Every row comes from one small tree of marks. Brackets hold a mark, then the marks that hang from it, in alphabetical order. Every link used is in the known rows. Which tree was each row made from?
Known rows:
{semu {naver {fekomub riru}}}: [ 1.012  0.231  0.428  0.198 -0.015 -0.255 -1.594 -0.332  0.294 -0.470
  0.864 -0.457  0.458  0.474 -0.111 -0.339 -0.024  0.431 -0.003 -1.367
  1.407 -0.058  1.101  0.068]
{fekomub bofin {gase semu} naver reda zaber}: [ 1.938  0.885  0.383  0.254 -0.037 -2.273  2.560 -0.709  0.735 -1.051
  1.345 -2.674 -2.537  2.331  0.849  1.067 -0.212 -0.428  0.421 -3.156
  0.560 -0.321  8.207 -1.269]
{misevoz {fekomub {gase bofin zaber} riru}}: [ 1.510  0.107  1.050 -0.199  0.054 -0.773  1.301  0.279 -0.154  0.162
  0.686 -0.714  0.011  2.950  0.017 -1.167 -0.317 -0.034  0.548 -0.641
 -0.342 -0.954  4.239  0.239]
{semu {naver fekomub}}: [ 0.787  0.356  0.257  0.392 -0.245  0.113 -1.991 -0.167 -0.050 -0.546
  0.756 -0.255  0.528  0.213 -0.189 -0.126 -0.190  0.494 -0.030 -0.323
  1.058  0.167  0.300  0.365]
{fekomub bofin {gase naver}}: [ 0.242  0.564  0.276 -0.180 -0.041 -1.529  0.638 -0.953  0.426 -0.398
  1.265 -0.909 -0.754  0.430  0.731  0.718  1.310  0.110  0.181 -0.415
  0.107 -0.525  5.956 -0.715]
{naver {fekomub bofin {gase zaber} reda riru}}: [ 1.162  0.673  0.849  0.074  0.203 -1.619  1.544 -0.430 -0.043 -0.419
  1.428 -1.968 -0.943  1.887  0.931 -0.144 -1.192 -0.086  0.721 -2.689
  1.256 -0.945  5.662 -1.013]
{riru {memi {fekomub naver reda}}}: [-0.759 -0.360  0.212 -0.269 -0.011 -1.455  0.870  0.263 -0.223  0.026
  0.424 -0.323  0.337  1.464  0.807  1.232 -2.364 -0.628  0.911 -2.810
 -0.415  0.352  0.564 -0.209]
{memi fekomub}: [-0.528 -0.120 -0.006 -0.170  0.276 -0.109 -0.095 -0.157  0.151  0.144
  0.092  0.018  0.007  0.653  0.463 -0.143 -0.746 -0.246  0.293 -0.361
 -0.805  0.110 -0.503  0.428]
{gase bofin {naver {fekomub {riru memi}}} semu zaber}: [-0.012  1.204  0.751 -0.474  0.404 -1.748 -0.006 -0.301 -0.039 -0.174
  3.287 -1.870  1.822  0.958 -0.489 -0.326 -0.976  0.422  0.665  2.022
 -0.055  0.088  7.268 -1.820]
{riru {memi {fekomub zaber}}}: [-0.621  0.009 -0.156 -0.279  0.209 -0.581  1.269  0.825 -0.334  0.259
  0.241  0.023  0.670  0.107  0.306 -0.082 -0.868 -0.533  0.699 -1.308
  0.001  0.112  0.003 -0.137]
{semu {naver {fekomub {gase zaber} reda {riru memi}}}}: [ 0.972  0.021  0.717  0.085 -0.193 -1.281  0.355 -0.099 -0.537 -0.479
  1.507 -0.921  0.265  2.036  0.235 -0.018 -0.426  0.234  0.630 -2.073
  1.871 -0.225  3.708 -0.239]
{gase bofin naver semu}: [ 0.117  0.977  0.302 -0.257 -0.060 -1.190 -0.824 -0.918  0.508 -0.234
  2.161 -1.052  0.687  0.218 -0.730  0.575  0.146  0.263 -0.057  2.420
 -0.922  0.589  4.849 -0.970]
{fekomub naver reda}: [ 0.594 -0.165  0.628  0.128 -0.169 -1.254  0.537 -0.419  0.301 -0.484
  0.201 -1.122 -0.824  2.082  0.645  1.484 -1.646 -0.184  0.423 -2.842
  0.182  0.330  2.360 -0.610]
{fekomub naver}: [ 0.150 -0.140  0.221  0.042  0.107 -0.761 -0.250 -0.216  0.564 -0.382
  0.267 -0.648 -0.113  1.122  0.520  0.600 -0.665  0.071  0.280 -1.351
 -0.294  0.076  1.894 -0.356]
{gase {naver {fekomub reda riru zaber}} semu}: [ 1.082  1.073  0.416 -0.171 -0.304 -1.315  0.181 -0.727  0.198 -0.454
  1.880 -1.903 -0.375  0.132 -0.391  0.410 -0.973  0.056 -0.010 -1.299
  1.011  0.353  4.072 -1.399]
{fekomub bofin gase naver {riru memi} zaber}: [ 1.183  0.285  0.454 -0.286  0.584 -2.760  3.082  0.032  1.120 -0.527
  1.186 -1.906 -0.950  1.802  1.253  0.152  0.670 -0.432  0.921 -4.803
  1.179 -1.032  8.355 -1.626]
{zaber bofin}: [ 0.607  0.597 -0.043  0.031 -0.361 -0.019  0.576  0.167 -0.180  0.082
  0.260 -0.534 -1.186 -0.935 -0.284 -1.024  0.546 -0.216 -0.054  0.484
 -0.800  0.398 -0.710  0.323]
{memi {fekomub naver {zaber bofin}} riru}: [ 0.057 -0.169  0.478  0.073  0.564 -0.924  1.673  0.388  0.164  0.114
  0.367 -1.188 -1.038  0.854  0.840 -0.396 -0.565 -0.476  0.235 -1.846
 -0.733  0.624  1.413  0.164]
{fekomub bofin naver reda riru zaber}: [ 2.009  0.540  1.078 -0.070  0.639 -2.106  2.390 -0.481  1.450 -0.685
  0.440 -2.320 -1.682  1.875  1.034  0.929 -0.439 -0.402  0.455 -5.592
  1.603 -0.460  7.086 -2.013]
{riru {memi {fekomub bofin naver reda}}}: [-0.603  0.005  0.253 -0.257  0.191 -1.664  0.817  0.087  0.095 -0.084
  0.548 -0.561  0.029  1.073  1.086  1.423 -2.209 -0.684  0.870 -3.139
 -0.403  0.099  1.806 -0.500]
{semu naver}: [ 0.567 -0.088  0.191  0.144 -0.084  0.091 -1.195 -0.274  0.111 -0.396
  0.346  0.206  0.315  0.379 -0.235  0.117  1.050  0.403 -0.202  0.113
  0.836  0.232  0.687  0.358]
{misevoz {fekomub bofin reda zaber}}: [ 2.183  0.873  0.838  0.246 -0.334 -0.054  0.984  0.480 -0.048 -0.178
 -0.539 -0.850 -1.241  0.914  0.082  0.261 -1.308 -0.451  0.027 -2.719
  0.498 -0.414  1.672 -0.073]

Write each row's tree:
[-0.231  0.199 -0.023 -0.227  0.103 -1.056  1.372  0.793 -0.065  0.069
  0.550 -0.679 -0.001  0.358  0.494 -0.245 -1.019 -0.605  0.834 -1.932
 -0.578  0.368  0.804 -0.205]
{riru {memi {fekomub naver {zaber bofin}}}}
[ 0.981  0.952  0.647  0.048  0.526 -0.730 -0.775 -0.296  0.135 -0.490
  2.578 -1.534  1.116  1.634 -0.682 -1.043 -0.068  0.585  0.281  2.406
  0.308  0.005  5.782 -0.722]
{gase bofin {semu {naver {fekomub riru}}} zaber}
[ 1.846  0.624  0.735  0.287  0.090 -2.206  2.772 -0.477  0.745 -0.943
  0.757 -2.394 -2.253  2.618  1.234  1.138 -0.080 -0.354  0.683 -4.070
  1.044 -0.498  8.095 -1.284]
{fekomub bofin gase naver reda zaber}
[-0.098  0.965  0.609 -0.403  0.410 -1.112  0.049 -0.583  0.032 -0.219
  2.646 -1.410  1.216  1.023 -0.621 -0.026  0.412  0.546  0.271  3.856
 -0.676  0.356  7.151 -1.464]
{gase bofin naver semu zaber}
[ 1.264  0.620  0.293  0.474 -0.109  0.180 -1.292  0.127  0.047 -0.630
  0.700 -0.645  0.344  0.167 -0.287 -0.483  0.239  0.461  0.006 -0.635
  1.644  0.145  1.274  0.035]
{semu {naver {fekomub zaber}}}
[ 0.697  0.960 -0.083  0.251 -0.374 -0.553  0.506  0.060 -0.763 -0.320
  1.777 -1.594 -0.748  0.549 -0.070 -1.422 -0.666  0.086  0.401  1.252
 -0.382 -0.199  2.385  0.103]
{naver {fekomub {gase semu {zaber bofin}}}}
[-0.516 -0.002 -0.131 -0.235 -0.052 -1.352  0.375  0.059 -0.304 -0.011
  1.508 -0.102  0.690  1.320  0.132  0.147 -0.497 -0.338  0.687  0.005
 -0.699  0.163  2.159  0.386]
{riru {memi {fekomub {gase bofin {semu naver}}}}}
[ 0.976 -0.396  0.919 -0.205  0.159 -1.862  1.228 -0.659  0.792 -0.371
  0.373 -1.350 -0.921  2.492  0.757  1.139 -1.383 -0.257  0.467 -4.525
  0.717 -0.007  3.543 -1.038]
{fekomub naver reda riru}
[ 0.169  0.834  1.455 -0.379  0.363 -1.997  0.733 -0.150 -0.235 -0.109
  2.530 -1.775  1.705  1.870  0.050  0.327 -1.429  0.350  1.096 -0.095
  0.838  0.036  7.402 -2.015]
{gase bofin {naver {fekomub reda {riru memi}}} zaber}
[ 1.594  0.372  0.750 -0.257  0.315 -2.102  2.260 -1.076  0.239 -0.641
  1.946 -1.866 -1.639  2.624  0.570  0.268  0.973 -0.066  0.234 -1.743
  1.249 -0.715  8.274 -1.017]
{fekomub bofin {gase {semu naver} zaber} reda riru}
[ 1.167  0.583  0.494  0.200  0.170 -0.480 -1.615 -0.507  0.642 -0.590
  0.990 -0.709  0.169  0.117  0.162 -0.166  0.159  0.377 -0.040 -1.711
  1.457 -0.301  2.315 -0.223]
{semu {naver {fekomub bofin riru}}}
[ 1.768  0.488  0.669  0.193 -0.818 -0.799  0.673 -0.099 -0.482 -0.118
  0.661 -0.840 -1.015  2.621 -0.359  0.211 -1.633 -0.385  0.200 -0.696
 -0.941 -0.183  2.295  0.745]
{misevoz {fekomub {gase bofin semu} reda}}
[ 0.511  0.323  0.407 -0.015  0.318 -1.877  1.224 -0.474  0.271 -0.610
  2.223 -1.922 -0.180  3.301  0.350 -0.177 -0.025  0.232  0.765  1.253
 -0.990 -0.242  7.973 -0.715]
{fekomub {gase bofin semu zaber} naver}
[-0.473 -0.439  0.820 -0.057  0.700 -1.567  2.580 -0.293 -0.529  0.136
  0.836 -0.998 -1.122  2.361  1.498  0.703 -0.781 -0.494  0.452 -1.491
 -0.196 -0.221  4.364 -0.013]
{memi {fekomub bofin {gase zaber} reda} riru}
[ 1.245  0.855  0.439  0.476 -0.282 -0.295  0.566  0.321 -0.296 -0.386
  0.384 -1.424 -0.510  0.471  0.025 -0.021 -1.855 -0.120  0.374 -2.142
  1.377  0.066  1.107 -0.602]
{naver {fekomub reda zaber}}
[ 0.359  0.829  1.144 -0.225 -0.101 -2.069 -0.193 -0.501  0.261 -0.133
  2.058 -1.397  1.174  1.056 -0.055  0.919 -1.722  0.075  0.773 -1.533
  0.597  0.258  5.137 -1.520]
{gase bofin {naver {fekomub reda {riru memi}}}}
[ 2.129  0.311  0.958  0.259 -0.475 -0.375  0.807  0.520 -0.016 -0.331
 -0.468 -1.067 -0.947  2.243  0.140  0.475 -2.004 -0.315  0.304 -3.372
  0.253 -0.033  1.625  0.000]
{misevoz {fekomub naver reda zaber}}
[ 0.178 -0.038  0.549 -0.441  0.797 -2.091  1.422 -0.721  0.788 -0.239
  2.008 -1.708 -0.236  3.617  0.839 -0.572 -0.506 -0.128  0.938 -0.656
 -1.189 -0.356  6.793 -0.485]
{memi {fekomub {gase bofin semu zaber} naver riru}}
[ 2.233  0.471  0.942 -0.059  0.033 -1.755  2.877 -0.057  0.768 -0.438
  0.474 -2.353 -2.174  1.750  0.369 -0.218 -0.272 -0.465  0.481 -4.678
  0.949  0.254  4.544 -1.313]
{fekomub naver reda riru {zaber bofin}}
[-0.076  0.085  0.291 -0.173 -0.020 -1.614  2.400  0.493 -0.430  0.100
  0.859 -0.699  0.076  1.864  0.443  0.371 -1.107 -0.688  1.076 -1.923
  0.034  0.058  3.032 -0.297]
{riru {memi {fekomub {gase bofin} reda zaber}}}
[ 1.501  0.257  0.961 -0.425 -0.386 -0.836  1.374  0.083 -0.439  0.164
  0.872 -0.832 -0.676  1.859  0.018 -1.179  0.335  0.027  0.333 -0.754
 -0.343 -0.592  3.697  0.180]
{misevoz {fekomub {gase naver {zaber bofin}} riru}}
[ 1.549  0.425  0.433  0.032 -0.571 -0.645  0.756  0.285 -0.473 -0.263
  0.922 -1.261 -1.190  2.339  0.045 -0.907 -0.849 -0.100  0.335 -0.004
 -1.491 -0.296  2.877  0.697]
{misevoz {fekomub {gase semu {zaber bofin}} naver}}
[-0.520 -0.327  0.681  0.016  0.593 -1.064  1.206 -0.318 -0.046  0.221
  0.154 -0.508 -0.913  0.860  1.186  1.223 -1.525 -0.645  0.033 -2.260
 -0.315  0.219  1.194  0.092]
{memi {fekomub bofin reda} riru}
[ 1.471  0.946  0.517  0.111 -0.331 -1.140  1.854  0.682 -0.347 -0.091
  0.835 -1.719 -0.812 -0.004 -0.053 -0.735 -1.684 -0.530  0.626 -3.644
  1.342  0.066  1.297 -0.827]
{naver {fekomub reda {riru memi} {zaber bofin}}}
[ 2.115  0.716  0.914 -0.241 -0.105 -1.066  1.410 -0.084  0.515 -0.166
  0.493 -1.119 -1.005  1.336  0.327 -0.447  0.607 -0.143  0.163 -2.773
  0.616 -0.993  5.380 -0.427]
{misevoz {fekomub bofin {gase naver} riru zaber}}
